Known rows, with every step that occurs
gagu-bebe-divi-pubiduz-pevez: [ 27   2  17 -29  -5 -16  13 -18   3 -23  40   5  12 -17   6  10  -1   1
 -15   5  -9 -13 -25 -41  29 -57  29  -3  -8  -1  25  -7  34   2   3  62
 -18  25   6 -26  -4]
gagu-divi-pubiduz-pevez: [ 29  19  17 -30  -3   3   2 -10  11 -29  23 -11   7 -11   4 -15  -2  -8
 -12   6   4 -17 -10 -36  -2 -16  18   3 -14  -6  26 -37  23   9 -12  39
   9   4   1 -42   0]
gagu-bebe: [ 15   2  11 -32 -12  -3   3 -19   3  -7  12   0 -16 -17  -9  15   0  -2
 -25   8 -26 -21 -23 -27  25 -15  16  13 -16   3   2 -12  11  -6 -22  71
  13  25   0   6 -12]
bebe-pevez-divi-gimu: [ 11  13 -10 -13   3  29 -37   0  12 -19  17   5 -16 -19  12  -8  -3  -6
 -24  25 -20 -20 -21 -11   7 -21  29   7 -78  -2   8   2  -7  22 -41  42
  28   2 -26  17   5]
bebe-pevez: [ 19  -3  11 -20   8  12 -19  -6   8 -17  22  -7 -14 -16  -6  -9 -11   2
 -31  19  -5 -22 -26  -7  13   3  13  10 -25   8  11  10   2   6  -9  41
  -5   0 -28   5   4]
pevez-divi-gimu: [ 15  11  -6 -23  11  26 -24  -6   9 -11  11   8 -16 -14   1  -6  12  -8
 -21  23 -26 -18 -16 -31   4 -30  25   8 -75  -1   8  -4  -5  22 -52  45
  37   7 -10   1 -17]
pevez-gagu-bebe: [ 17  19  15 -13 -11  -4  -4 -16   5 -13  34   5 -19 -20   2   8  -3  -6
 -13   0 -22 -29 -12 -35  39 -15   6  10 -23  14  19 -11  -8  -8 -20  60
  27  27 -28  13 -15]
pubiduz-bebe-divi-pevez-gimu: [  3  -5  11 -46  45  18  19   9   3 -17  -5 -14   3   6  -1   8   2 -11
 -20  27 -25 -14  -8  -5  41 -54   8   8  -1  -5   9  11  -4  21 -19  14
 -28 -12 -14  27  -2]
pado-pevez: [ 26  11  26 -36   6   5  -2 -10   3 -17  18   5 -10 -13 -14   2   7  -3
 -27  20 -18 -15 -30   1  20  -9   5  25 -23   9   2 -17   3  -5 -17  35
  -5   5 -13 -18   1]
pevez-divi: [ 16  14  -6 -30   4  24 -20  -7   7  -9   2   8 -11  -9 -11  -9   8  -6
 -22  26 -13 -26 -13 -33   9 -14  23  12 -14  -4   8  -8  -5   7 -46  49
  41  17  -7   2 -11]
pado-pevez-pubiduz-bebe-divi: [ 30   7   9 -26   8   8  15  11   5 -18   6 -13 -14  -1 -17   2   1   5
 -26   5 -31 -10 -20 -23  21 -39   0  34 -36  -6   2  -1  13   4 -24  19
 -35 -17 -33 -11 -10]
bebe-pevez-gagu-divi: [ 14  29  17   5  -1   6 -28  -2  18 -28  39 -24 -17 -21   7 -21 -12   1
  -6   3  -4 -38  -1 -10  19   5  -3  14 -38   7  23 -14 -24  12  -9  28
  16 -14 -50  18   7]
bebe-pevez-gagu-divi-pubiduz: [ 22  33  26   7  -3   7 -27  -8  22 -28  49  -4  -7 -17   9 -22 -20   4
  -7   5   0 -37   1 -15   6   0  -8  18 -23   9  32 -19   7  17 -12  20
  21  -7 -42  15  14]
bebe-gagu-divi: [ 19  10  10 -32   3   3  -9  -2 -12 -19 -14 -32 -20 -16 -25 -24  -5  -4
  -2   3  -3 -24 -14 -33   7 -12   0  16 -20   6  16 -27 -12  13 -21  30
   9 -14  16  -8 -18]
divi-pubiduz-bebe-gagu: [ 22  -5  12 -36  19  14   5   6 -13 -14 -24   7 -15  -5 -47  -1 -15  -1
 -19   1 -18 -21 -22 -45   0 -29  11  16   4  11  29 -15  29   0 -39  13
   1 -10  18   2 -23]
pubiduz-pevez-divi: [ 18  14  -9 -32   4  15  -6  -3   9 -20  12  -1  -3  -8   5  -5  12 -13
 -28  31  -4 -21 -24 -41  -2 -13  43  -6 -16  -4  14 -14  -8   4 -36  51
  18  20 -13 -30 -12]
pevez-divi-pubiduz-bebe: [ 19   7   4 -29  16  23  -4   3  14 -18  -7  21  -8   2 -23   1  -5  -5
 -24  22 -25 -23  -7 -43  -5 -26  26  19   3  -4  25 -15  27   4 -66  24
  41  11  -2  14 -18]
bebe-pevez-divi: [ 14  15 -10 -14  -2  21 -28   0  12 -17  18   1 -10 -13  -1 -12  -3   2
 -23  33  -9 -25 -20  -9   5   1  27   9 -24  -3   9  -1  -6  11 -35  41
  25   3 -28  17   5]
bebe-divi: [ 19   2  13 -26  17  12  -7  -4  -1 -12  22 -11  -9 -21   3 -14   4   0
 -22  15  -9 -23 -22 -36  36 -45   9  10 -24  -3   9   4   1   8  -4  47
 -13  -7  -9  -9 -12]
bebe-divi-pevez: [ 12  11  10 -50  27   1   1  -6   2 -20  23 -13   7 -21   4  -6  -7  -9
 -15  29 -17 -28 -13 -22  26 -49   9  -1 -26  -5  10  15  -1  11 -11  38
  -1   9 -13 -11   0]
divi-pubiduz: [ 23  -3  19 -31  13  15  -3 -16   2 -13  15  21  -2 -14 -10  -5  -7  -1
 -28   9 -11 -19 -16 -41  12 -14  14  13  -1   7  11  -8  34   0 -25  43
  21   5   0  -9 -10]
pubiduz-bebe-gagu-divi: [ 15  10  12 -36   8   7   2  10  -6 -21 -28 -38 -24 -14 -51 -12  -3  -4
  -4   1 -13 -21 -10 -36  -1 -19  -1  21 -24   1  30 -28 -12   3 -36  10
   1 -26  19   6 -20]
pubiduz-bebe: [ 13  -8   6 -35  22  18  -1   5   6 -11  -8  -5 -17  -2 -29  11   0  -4
 -34   3 -19 -20 -12 -31  14 -12  16  15 -18  10  12  -8   3  -7 -32  28
   2  -8  -9  10 -16]
bebe-pevez-pubiduz: [ 25   0  -9 -13  -1  17 -18  -2   7 -14  20  -9 -13  -9  -3 -13 -15   4
 -37   6 -11 -16 -21 -27  -1   8  11  13 -28   3  -3  15  14  13 -18  49
  -1   2 -51  -5  -6]

Rows
[ 21  -5  -6 -30  12  20  11   4   3 -11 -13  -2 -21   4 -31   4 -10  -2
 -35  -2 -25 -15 -12 -46   2  -2   7  15 -23  -1   2  -4  16  -3 -42  33
   7   1 -31  -9 -25]
pevez-pubiduz-bebe
[ 28   4  26 -30   7  12  -7 -14   3 -28   7 -13   8   8  11  -8   8 -12
 -17   5  10  -8 -10 -19  12  -7  20   3   8  -2  18 -33  19  28 -16  38
  -3  -2   3 -24   3]
gagu-divi-pubiduz-pevez-gimu
[ 19 -12  13 -36  16  17  -1 -10  -5 -13   2 -10  -3   5   6  -1  18 -12
 -36  17   1  -8 -26 -20  29  -7  28  -7  -2   8   0  -9  -3  18 -12  50
 -23   4 -13 -23 -11]
pubiduz-pevez-gimu
[ 18  20  26  -5  -3 -10   1 -22   6 -17  46  18  -7 -29  12   3  -9   4
  -9  -1 -22 -31  -7 -44  43 -56   8  17 -13   5  28  -7  23   8  -8  51
   6  20 -18  11 -12]
pevez-gagu-bebe-divi-pubiduz
[ 30  22  14 -33   3  11  10   5  -4 -27 -24  16 -14  -3 -47  -1  -2  -5
 -12  18 -22 -20 -24 -18  -9 -38  15  34   0  14  27 -30  20   4 -60   3
  16  -5  15   5  -7]
pado-pevez-divi-pubiduz-bebe-gagu
[ 12  -8   7 -21  17  20 -15  12   8 -14   2  -9 -20 -10 -21   3 -14   0
 -31  16 -13 -20 -24  -6  13   4  18   9 -15   6  18   2   3  -2 -25  22
 -13 -13 -23  19   0]
pubiduz-bebe-pevez
[ 17  12  15   3  10  15 -18  -3   8 -18  40   0 -23 -22   6 -13  -9   0
 -23   8  -6 -36 -18 -20  20   6   1   9 -31  22  17   0 -12   4  -5  33
   5   1 -52  19   2]
bebe-pevez-gagu
[ 11   8 -11 -18   6  33 -24  11  24 -18   4   6 -23 -11 -14   3  -2  -5
 -22  22 -31 -17 -17  -7  -6 -22  34  10 -74  -4  22  -3  -8  12 -55  15
  23 -11 -25  35  -2]
pubiduz-bebe-pevez-divi-gimu
[  9   0  16 -53  29  20   4 -12   2 -18   0  -1   7   2   3   0  -1 -20
 -29  33 -16 -15  -9  -3  28 -18   6   2   0   7   1  10  -3  22 -24  39
   1  14 -21  11  -5]
divi-pevez-gimu
[ 33   4   5 -33   4  10  15   2   6 -19   3  -5 -20  -2 -29   7  -4   0
 -31  -3 -32  -9 -17 -16   9  -1   1  31 -25   7   1 -10  14  -5 -43  20
 -11  -5 -38 -14 -14]
pado-pevez-pubiduz-bebe
[ 26  48  35 -11  -6  -3  -3 -10  12 -28  34 -18 -16 -17  -5 -14   7  -7
  -3   0 -13 -32  -4   3  22  -5 -12  31 -38  14  19 -39 -19   3 -17  17
  14 -13 -35  -4   4]
pado-pevez-gagu-divi
[ 18   3  22 -14  11  19 -20   4  13 -28   0 -13 -13  15 -14  -4 -10  -2
 -21   7 -11 -11  -3   9  11  -2  -3  22  10  -5  18 -22  25  26 -27  10
  -9 -24 -21  41   7]
gagu-divi-pubiduz-bebe-pevez-gimu
[ 30  16  13 -32   1  -6   3  -6 -16 -25   1 -21   0 -13 -18 -19  -8  -6
  -3   4   8 -20 -17 -41 -10 -21  16   0  -9   7  33 -36  12  11 -13  29
  -5  -6  21 -45 -10]
bebe-gagu-divi-pubiduz-pevez
[ 30  27  22 -28  -6   9  -6 -15  10 -28  26  26   1 -10  -1  -4   4  -5
 -20  28 -21 -21 -21  -9   6 -27  17  32  -7   5  12 -23  26   6 -50  32
  28  16 -11 -10   1]
pado-pevez-divi-pubiduz
[  7  31  16 -43  -3  -9  15 -16   8 -21  34   2  -6 -25   6  15 -13 -15
 -11  18 -30 -41  -1 -19  31 -23   5   3 -24  14  19  -3  -6  -6 -23  51
  33  38 -29  12  -3]
divi-pevez-gagu-bebe
[ 24  36  34  -8 -17 -17   9  -9   9 -23  54   2 -15 -30  11   7   6   2
  -4   9 -27 -29 -18  -7  50 -48  -4  29 -33  11  17 -14 -11   0  -3  47
 -10  12 -30  10  -4]
pado-pevez-gagu-bebe-divi
[ 13  17  -6 -42  -9 -12  13 -12   0 -19  22 -20   7 -16   2   6 -18  -6
 -12  14 -38 -24 -10 -33  29 -58   6   6 -26  -9   4  12  16   8 -13  56
   4  28 -32  -4  -9]
gagu-bebe-divi-pevez-pubiduz
[ 31 -12  27 -21  26  10   2 -13  -3 -21  22   6  12   1  20  -7  12  -4
 -27  15   6  -3 -27 -26  37 -45  29  -1  11   0  14   0  22  28   7  43
 -37   4  -8 -22  -8]
bebe-divi-pubiduz-pevez-gimu
[ 15  10  14  -3  14  24  -5   8  11 -17  18   3 -26 -17 -10   3 -12   1
 -25   5 -17 -34 -13 -18  19   1   7  12 -27  16  27  -3 -13  -4 -21  16
  -2 -12 -53  33  -4]
pubiduz-bebe-pevez-gagu
[  7   1  10 -55  35   6  20  14   9 -21   8 -14   5 -11 -12   5  -6  -4
 -18  21 -22 -27 -10 -19  22 -54  10   8 -22  -8  23   8   1   0 -28  14
 -15  -7  -9  11  -3]
pubiduz-bebe-divi-pevez
[ 35   7   9 -22  13  12   6   9   2 -18  13  -9 -16 -11 -14   5   4   0
 -22  -1 -42  -3 -24 -14  18 -55   2  27 -87  -1   6   0   6  17 -29  11
 -27 -25 -30 -11 -19]
pado-pevez-pubiduz-bebe-divi-gimu
[ 19  16  -1 -14   0  23 -29  -8  11 -23  20  21  -4  -7   5 -15 -11   1
 -26  31 -10 -27 -24 -17  -1 -15  26  16  -6   2  18  -2  26  18 -42  39
  37  12 -24  11  11]
bebe-pevez-divi-pubiduz
[ 34  17  17 -27  -5   8   3  -8   1 -19  12  -1 -12  -6 -12 -11  -1  -4
 -30  10 -22 -10 -26 -15   1  -7   1  30 -28   7  -9  -7  15   2 -30  41
  -4   6 -33 -34 -12]
pado-pevez-pubiduz
[ 31   0  16 -29  18   3   6  -9   0 -17  30   6  10 -17  16  -7   3   2
 -21  10   5 -13 -30 -43  18 -53  30  -5  -6  -1  20  -6  24   8   0  42
 -23   6  -1 -40  -7]
bebe-divi-pubiduz-pevez
[ 26   1  16 -23  23   7  -9 -11   5 -19  21  11   0 -14  -1 -16  -6   4
 -19  15  -8 -20 -16 -44  27 -48   8  14  -4   2  19   0  34  14  -8  40
  -5   1  -2 -14  -7]
bebe-divi-pubiduz
[ 17   7 -15 -58  21  10  30   9 -11 -17 -34 -21 -12  -6 -44   1 -24 -12
 -24  13 -28 -23 -12 -42  -7 -30   0   7 -23   8  12   4   6   4 -47  19
   2   4 -14  -5 -20]
divi-pevez-pubiduz-bebe-gagu
[ 21  30  -7 -49   4  -2   8  -2  -6 -27 -15 -41  -2 -10 -29 -21 -23 -11
  -3  16 -16 -30   0 -38 -10 -21 -12  11 -33  -1   8 -12  -2  21 -33  24
  24  -3 -13 -17 -13]
bebe-gagu-divi-pevez-pubiduz
[ 18   4 -10 -31   9  20 -13  -7   3 -16  13   4  -8 -17  13  -2  18 -13
 -19  23 -15 -15 -21 -33   3 -28  47  -6 -74  -1  12 -19  -8  16 -36  43
  20  13  -7 -29 -15]
pubiduz-pevez-divi-gimu
[ 25  13  18 -29  -1   2 -20 -15   9 -26  19  -6  -1 -10 -10 -15 -10  -4
 -10   2  -8 -22  -6 -31   2 -13  -1  19 -13  -6  20 -26  26   9 -25  38
  29   3  -1 -14   1]
gagu-divi-pubiduz
[ 22  31  36 -17 -18 -10   5 -19   3 -21  43  10 -19 -23   4  16   7  -3
 -12   6 -33 -30 -18  -1  36 -14  -3  27 -28  23  14 -20  -6  -7 -21  46
  12  25 -32   6  -2]
pado-pevez-gagu-bebe
[ 33   8   6 -33   3   7  24   9 -12 -19 -28  -9 -23  -2 -53   4  -7  -6
 -24   1 -27 -12 -27 -23   1 -16  -2  32 -27  11   5 -18   8  -3 -41  11
 -20 -13 -13  -8 -23]
pado-pevez-pubiduz-bebe-gagu
[ 21   3  -3 -33  10  23  -3   9  -5 -18 -33  12 -16  -4 -47  -6  -5  -4
 -14  17 -15 -25 -17 -49  -6 -32  26  25   6   7  33 -22  21   5 -66  15
  24  -2  19  13 -28]
pevez-divi-pubiduz-bebe-gagu
[ 23  17  21 -28  -5   1 -13  -9  -9 -23  -9 -21 -13 -13 -32 -22 -12  -3
  -4   0  -4 -22 -11 -41  -4 -21   2  18  -2   9  25 -28  19  17 -23  29
  14  -9  22 -10 -12]
bebe-gagu-divi-pubiduz
[ 17  28  -6 -56  -2   4   1  -7  14 -29   9 -28   1  -5  -5 -10 -19 -11
 -10  13 -20 -27   7 -31  -6 -12  -7  10 -33  -4  -1 -11   7  18 -39  34
  32  10 -36 -18  -2]
gagu-divi-pevez-pubiduz
[ 22  28  30  -5 -13 -13   0 -11   0 -18  56   0 -18 -33  16  11  11  -3
  -3   0 -38 -23 -20  -2  54 -69   2  27 -91  14  20  -8 -11  10  -5  40
  -7   6 -28   9  -3]
pado-pevez-gagu-bebe-divi-gimu
[ 21  31  17 -17   1   0  -2  -5  11 -24  35 -22 -11 -19  15 -11   9 -12
  -8   6   4 -29  -5 -37   9  -8  11  -1 -41   6  25 -37 -26   5 -11  42
   7   0 -36 -32  -8]
pubiduz-pevez-gagu-divi
